Each row comes from the steps of one walk. Every step used is in the known rows, and no mark comes twice. Write the walk behind each row, first mark first.
(in the rows, 128 means zero)
Known rows:
pemil -> leful -> riva -> domu: [163 120 146 116 132 121 105 135 117 133 106 110 133 106 118 108 184 216
 141 183  86 152 151 164 100 154 166]
rasaf -> pemil -> gabit: [108 106 118  78 107 101  87  79 155 161 102 139 138 128 158 156 108  82
  62  90 131 126 145  95 119  83  76]
soful -> pemil -> leful -> riva -> domu -> putir: [137 118 156 121 158 106 101 109 112  98  71  79 141 119 104 115 173 201
 170 201 122 159 151 185 125 159 169]
gabit -> pemil: [139 100 120  86  98 115 127  76 164 156 104 152 146  86 132 127  86 142
  57  90 112 138  94 122 117 138 106]
putir -> domu -> riva -> leful -> pemil -> gabit: [166 142 134  88 102  94 124  77 103 118  82 108 152 135 171 166 165 162
 124 158  89 182 131 125 139 111 110]
putir -> domu -> riva -> leful -> pemil: [196 147 154 138 132 113 162 113  99 138 100 114 138 138 153 129 151 169
 149 165  69 186 115 137 135 125 125]
leful -> riva -> domu: [141 115 129 102 130 137 123 126 144 154 116 121 138 148 132 111 176 223
 143 169  77 162 140 154 101 148 159]
kapusap -> minu -> rasaf -> pemil: [ 96 101 126 172 150 167 145 144 139 203 151 133  96 174 119 102  61  51
 110  81 151 111 135  91 169 110  94]
minu -> kapusap: [138 170 126 167 156 168 132 144 191 183 122 152 117 172 119 102  80  95
  80 105 133 134 113 123 158 163 146]
kapusap -> minu -> soful -> pemil -> leful -> riva -> domu: [122 122 133 138 137 128 134 171 103 131 140 114 137 131 133 143 202 176
 194 182 134 140 180 147 119 128 169]
pemil -> soful -> minu -> gelor: [104 144 101 144 111 101 124 124 132  82 152 147 148 161 117  97  34  67
 135  83 164  96  81 124 121 147 117]
riva -> leful: [150 143 120 110 118 134 132 129 148 159 145 158 136 135 169 119 122 154
 114 123  68 143 114 128 120 133 121]
putir -> domu: [167 154 161 127 172 124  99  75 164 122  78 115  93 155 112 104  84 144
  75 116 116 170 116 147 145 166 161]
kapusap -> minu -> soful -> pemil -> leful: [131 143 146 171 147 127 142 170 101 107 143 131 116  71 106 136 106  64
 131 108 166 103 163 119 138 117 148]
rasaf -> minu -> soful -> pemil: [ 83 107  94 149 140 160 153 137 107 120 190 157 120 116  95 138  98  57
 145  59 155  89 144  89 119  87 125]
gabit -> pemil -> soful: [114  80  93  58  75  90 107  59 134 116 115 136 158  78 145 151 112 147
  67 114 139 115 106 113 111 115  88]
soful -> minu -> rasaf -> pemil -> leful -> riva -> domu -> putir: [115 117 162 149 164 128 101 133 123 124  90  80 115 169 107  99 161 161
 189 184 153 142 141 180 142 161 151]
minu -> soful: [124 158 151 163 152 176 166 166 170 159 149 152  98 141 120 103  63  74
 101  60 136 120 135 116 122 136 156]
kapusap -> minu -> soful: [111 167 147 183 167 184 198 183 187 163 162 158 103 180 141 120  67  59
 132  74 162 130 140 106 152 142 176]
soful -> pemil: [112 110 111 111 122 122 133 114 126 125 134 140 136  87 111 132  99 112
 100  97 107 121 131 113 120 102 109]
kapusap -> minu -> rasaf: [112 134 124 184 151 205 181 154 144 166 157 127  86 166  91  75  40  98
 114  88 124 127 108 109 187 171 151]
pemil -> soful -> minu: [ 98 132 111  99 111 115 131 123 176  85 149 156 134 144 150 141 115 101
 120 103 152 109  92 122 117 122 116]
minu -> soful -> pemil -> gabit: [ 79 123 105  87  97 122 120 115 124 118 133 136 141 108 141 175 122  82
 106  85 147 115 160  99 123  82 105]
riva -> domu -> putir: [137 127 162 121 168 131 124  82 175 117  59  91 131 157 104  83 102 176
 127 159 125 185 127 186 145 187 183]
leful -> pemil -> soful: [156 114 130 125 109 121 177 103 107 102 117 115 139  70 110 129  93 120
  91 129 113 117 107  94 115 110 104]
putir -> domu -> riva -> leful: [153 145 129  87 132  97  75  92 135 143 113 132 139 191 193 133 177 200
 143 158  82 198 132 172 137 141 137]
leful -> riva -> domu -> putir: [139 127 158 120 166 131 120 101 158 124  72  91 136 165 118  97 149 212
 155 187 105 175 131 183 125 178 180]

Write each row's walk:
[108 126 115 141 112 142 137 133  83 106 152 104 107 182 129 121 137 132
 180 139 143 133 102 136 167 135 107]	putir -> domu -> riva -> leful -> pemil -> soful -> minu -> rasaf
[178 116 149 115 110  97 101  95 124 122  90 132 130  28 108 113  96 128
  55 110 124 121 112 138 119 150 123]	gabit -> pemil -> leful
[ 73 130 102 100 107 127 140 124 136 120 141 140 145 132 154 187 124  74
 126  94 164 122 163  91 144  86 117]	kapusap -> minu -> soful -> pemil -> gabit
[ 86 103 125 156 135 156 127 149 144 181 156 142  92 170 117 102  75  46
 115  65 155  95 118 103 145 100  75]	soful -> minu -> rasaf -> pemil
[159 121 125  99 106  87 130  84  80  98 110 103 152 122 160 154 165 170
 139 177 108 157 125 128 128 108 105]	putir -> domu -> riva -> leful -> pemil -> soful
[137 125 146 162 139 134 104 180  98 154 148 129 101 118 121 120 157 119
 143 133 117  80 131 119 109 113 103]	soful -> minu -> rasaf -> pemil -> leful -> riva
[123 172 112 143 132 113 118 139 150 125 132 136 143 226 177 165 182 117
 177 172 175 151 112 141 167 133 122]	putir -> domu -> riva -> leful -> pemil -> soful -> minu -> kapusap
[143 106 130 107 122 109  99 134  94 122 114 106 144  92 117 127 202 211
 157 187  96 143 162 158 100 131 149]	soful -> pemil -> leful -> riva -> domu
[130 117 137 126 127 124 115 160  93 128 131 110 134 105 119 133 199 184
 174 172 118 133 178 153  99 123 157]	minu -> soful -> pemil -> leful -> riva -> domu
[130 140 124 103 112  87 134 112 125  76 130 129 146 171 177 165 177 139
 177 159 143 148 103 139 130 109 110]	putir -> domu -> riva -> leful -> pemil -> soful -> minu
[155 124 141 136 131 102 105 127  93  95 113 122 124  29  91 119 106 104
  89 116 120 109 142 131 119 121 125]	soful -> pemil -> leful
[ 85 148 100 144 135 129 110 150 188 155 148 162 132 204 159 152 127  50
 125 114 199 100 116 112 151 113  98]	rasaf -> pemil -> soful -> minu -> kapusap
[135 143 141 163 145 131 140 192  92 128 157 133 123  99 130 153 171 130
 167 149 123  96 157 115 111 111 146]	kapusap -> minu -> soful -> pemil -> leful -> riva
[ 74 109  81  94 105 132 120 100 112 107 158 146 139 113 122 174 123  70
 121  72 155 102 154  84 122  79 107]	rasaf -> minu -> soful -> pemil -> gabit
[157 117 116 113  95 113 171 114  91 111 134 122 151  82 145 144 129 139
 121 151  97 121 112  98 114 101  92]	riva -> leful -> pemil -> soful
[181 145 156 143 143 127 112 156 112 133 122 129 116  77 118 112 150 172
 108 148  72 109 125 132  93 143 146]	pemil -> leful -> riva
[120 168 113 166 132 146 162 160 172 132 141 149 133 175 135 142 117  69
 134 128 176 110  96 108 155 132 120]	leful -> pemil -> soful -> minu -> kapusap
[ 81 121 106 143 112 173 142 144 129 115 169 127  94 150  99  97  75  94
 126  86 150  93  92 116 153 144 111]	pemil -> soful -> minu -> rasaf
[137 121 120 157 144 138 120 166  68 115 172 139 119  81 101 141 171 126
 161 128 117  76 149 106  90 104 135]	rasaf -> minu -> soful -> pemil -> leful -> riva
[137 137 149 159 137 121 122 158  91 105 135 126 112  46  94 124 103  72
 110  99 150  98 160 125 119 111 135]	minu -> soful -> pemil -> leful
[175 122 143 116 114 107 103 131 106 140 112 132 134  60 129 134 162 185
 102 148  85 109 118 130  91 136 123]	gabit -> pemil -> leful -> riva
[ 82 110 109  98 114  99 114 122 170 112 152 158 135 156 164 154 124  70
 123  99 174  98 110 109 112  86  81]	rasaf -> pemil -> soful -> minu
[152 114 160 108 146 103  99  89 132 112  56  84 145 118 116 111 166 217
 148 198 124 167 133 190 125 177 168]	gabit -> pemil -> leful -> riva -> domu -> putir
[158 135 124  87  87 106 145  96 106 131 102 125 164 113 172 161 157 152
 120 145  77 167 127 111 126 100  99]	domu -> riva -> leful -> pemil -> gabit
[123 101 116 134 135 135 114 146  79 117 155 119 131 112 103 132 201 174
 190 161 127 121 169 141  96 121 158]	rasaf -> minu -> soful -> pemil -> leful -> riva -> domu
[100 137 123 164 133 192 159 160 149 139 164 137  83 159  88  76  55  90
 121  71 130 107  86 122 157 158 127]	soful -> minu -> rasaf
[ 98 165 102 144 133 142 124 151 193 134 150 160 131 194 148 140 118  77
 123 118 183 109 101 121 153 140 127]	pemil -> soful -> minu -> kapusap
[159 101 136  96 110 106  99 116 114 138  98 112 147  93 128 125 195 228
 136 183  97 151 144 163  99 148 147]	gabit -> pemil -> leful -> riva -> domu
[104 123 118 163 111 176 182 152 106 111 163 117  97 132  86  99  72  87
 138  96 144  93  85 102 155 135 103]	leful -> pemil -> soful -> minu -> rasaf
